Each row comes from the steps of one walk. Every step used is in the known rows, and no mark comes twice. Write the walk behind each row, first mark first.
Known rows
R, P, A: 35 8 20 15 4 -14 -10 7 3 3 -9 18 1 11 -13 35 8 40 1 10 13 27
N, Y, Z: -1 19 -9 35 -12 20 -3 4 -60 1 -2 37 -9 -11 19 -64 -18 1 -19 -1 -13 1
C, Y, G: 17 6 6 20 2 14 4 -3 63 -4 0 -20 10 -8 18 56 10 2 11 -2 -20 -21
A, P, V, Y, G: 1 -9 40 -26 -4 11 4 -9 107 -9 -1 -84 21 4 14 4 -44 -31 10 -4 -7 -47
C, Y, R, P, N: 8 42 -26 17 11 -39 -12 -7 -17 23 14 40 9 14 19 6 15 34 7 12 12 33
A, P, N: -11 24 -20 -10 29 -27 -10 -5 -48 16 -3 44 -10 12 1 19 15 18 0 -5 15 16
C, P: 12 -6 -14 18 -9 -11 -5 2 -16 10 -9 26 -10 -5 -6 31 1 -12 -4 -10 -10 15
C, P, V: 0 -22 10 -2 -22 27 0 -7 7 -6 -39 5 6 -13 4 27 -10 -22 -9 -15 6 -3
R, Y, A, P: -21 -15 -11 -29 17 11 8 11 24 -12 32 -35 -19 5 -36 13 42 -7 -6 -11 -4 -7
C, Y, A, P: -15 -13 -15 -26 13 11 7 2 11 -1 36 3 8 -2 -18 56 43 -16 -2 -12 -23 -23
A, P, V: -20 -37 21 -22 -13 22 5 -6 6 -13 -35 3 16 -6 7 -12 9 -17 -6 -10 10 -34
R, Y, Z: 1 -2 -24 39 -18 33 3 8 -11 2 -4 -18 -20 5 -1 -79 3 10 -19 10 5 10
R, P: -1 25 11 8 -15 -35 -6 8 8 0 8 -31 -11 4 -4 -47 29 24 12 22 14 20
R, Y: -7 -21 -21 18 -3 14 13 17 -1 -10 -8 -26 -26 1 -26 -29 39 12 2 6 17 17
Z, Y, A, P, G: -24 -75 9 -24 2 27 13 3 10 -19 -22 -17 -9 -8 -25 20 22 3 -16 -11 -2 -40
Y, R, P, V: 3 -13 27 2 -31 1 0 -7 37 -9 -26 -24 21 1 22 -50 0 2 1 14 16 -10
Z, Y, R, P, N: -3 46 -13 15 11 -62 -19 -1 -27 9 8 13 -7 10 16 -30 8 38 -1 14 27 44
V, Y: 4 -22 -4 -1 -16 -3 6 2 15 10 7 -51 6 10 -14 -30 -17 -29 19 20 0 -6
N, Y, R: 14 -25 -9 35 -4 -11 6 2 -36 -1 -9 58 9 -5 25 -33 -3 -6 -1 2 -19 -14
V, Y, G: 19 6 24 2 -3 -2 1 -4 93 -1 7 -92 2 8 6 3 -35 -19 20 12 -9 -18
N, Y, R, P, V: -7 -5 27 -1 -23 0 3 -2 15 -15 -19 1 20 -9 23 -48 -4 2 -1 3 10 -12
P, N, Y: -13 42 -17 6 27 -12 -4 5 -87 0 -6 67 -22 -13 2 18 6 20 3 -11 8 33
P, V: -2 -26 18 0 -25 36 6 -8 6 -14 -51 -22 4 -10 3 -11 5 -8 2 5 18 -7

Which walk is each row?
-19 66 -7 -3 25 -33 -9 9 -71 0 13 52 -21 -10 3 -6 10 34 5 -6 13 40 -> R, P, N, Y
3 -58 13 13 -16 3 13 1 6 -4 -31 24 5 -2 7 -33 2 26 -4 6 -2 -29 -> N, Y, R, P, G
-10 -9 24 -25 -29 1 4 -2 51 -1 2 -78 21 5 -7 -48 -24 -25 15 17 17 -10 -> R, P, V, Y
-11 45 -24 3 29 -20 -8 5 -87 7 3 88 -20 -15 2 47 -7 11 -5 -27 -1 36 -> C, P, N, Y
37 -1 17 23 9 -21 -7 8 -11 3 -1 59 15 8 6 25 -8 35 -6 2 -2 13 -> N, Y, R, P, A
-13 -13 -1 -42 8 0 4 1 35 1 42 -54 2 11 -27 15 6 -34 5 -1 -14 -22 -> V, Y, A, P
2 -7 10 -35 -16 46 9 -7 64 -10 14 -112 -1 1 -33 26 -11 -37 13 12 2 2 -> P, V, Y, A
8 -4 -28 44 -23 34 1 -3 -26 15 1 30 15 -4 20 -22 4 -3 -14 7 -18 -11 -> C, Y, Z
-3 56 -20 -19 30 10 -6 1 -33 -4 29 10 -32 -14 -25 81 7 2 -2 -20 -7 46 -> C, P, N, Y, A
-23 3 1 -34 22 2 5 7 -16 -12 33 8 -12 -8 -20 26 25 -14 -5 -18 -19 -16 -> N, Y, A, P
13 -1 7 11 -21 -47 -3 2 43 14 27 -42 19 19 11 -76 -10 -2 14 30 0 -3 -> V, Y, R, P
5 56 13 6 31 -9 -6 -2 12 -9 -3 2 -20 -11 19 39 -19 21 6 -14 -3 12 -> P, N, Y, G
11 3 -21 29 14 -18 -2 -4 -54 8 -8 76 3 0 27 -7 -9 8 -1 0 -7 8 -> P, N, Y, R
-19 -40 16 -35 -17 13 9 -4 33 0 -3 -44 30 6 -4 -26 -27 -45 7 1 4 -39 -> A, P, V, Y
-18 -66 8 -28 9 41 19 1 -1 -14 -19 15 -9 -9 -23 37 16 1 -11 -18 -13 -44 -> N, Y, A, P, G
44 -19 0 23 9 5 -10 2 -18 11 -23 64 2 3 -14 100 -13 12 -12 -15 -5 22 -> C, P, A
-11 72 -7 -23 26 -2 -6 4 -21 -9 37 -21 -33 -9 -26 41 20 21 6 -4 5 51 -> R, P, N, Y, A
7 -63 6 -4 -21 1 8 -11 41 9 -6 -13 44 15 23 -41 -35 -43 2 9 -11 -50 -> A, P, V, Y, R
-1 9 12 4 -38 22 -3 -7 31 9 6 -62 20 8 15 -93 -48 -20 -9 18 5 -12 -> R, P, V, Y, Z
-9 36 -21 -26 35 -10 -10 -8 -24 10 16 7 -21 11 -16 50 20 13 0 -6 11 26 -> Y, A, P, N
13 8 -26 28 16 -26 -6 -4 -55 14 -2 94 4 -1 28 12 -19 1 -7 -14 -15 11 -> C, P, N, Y, R
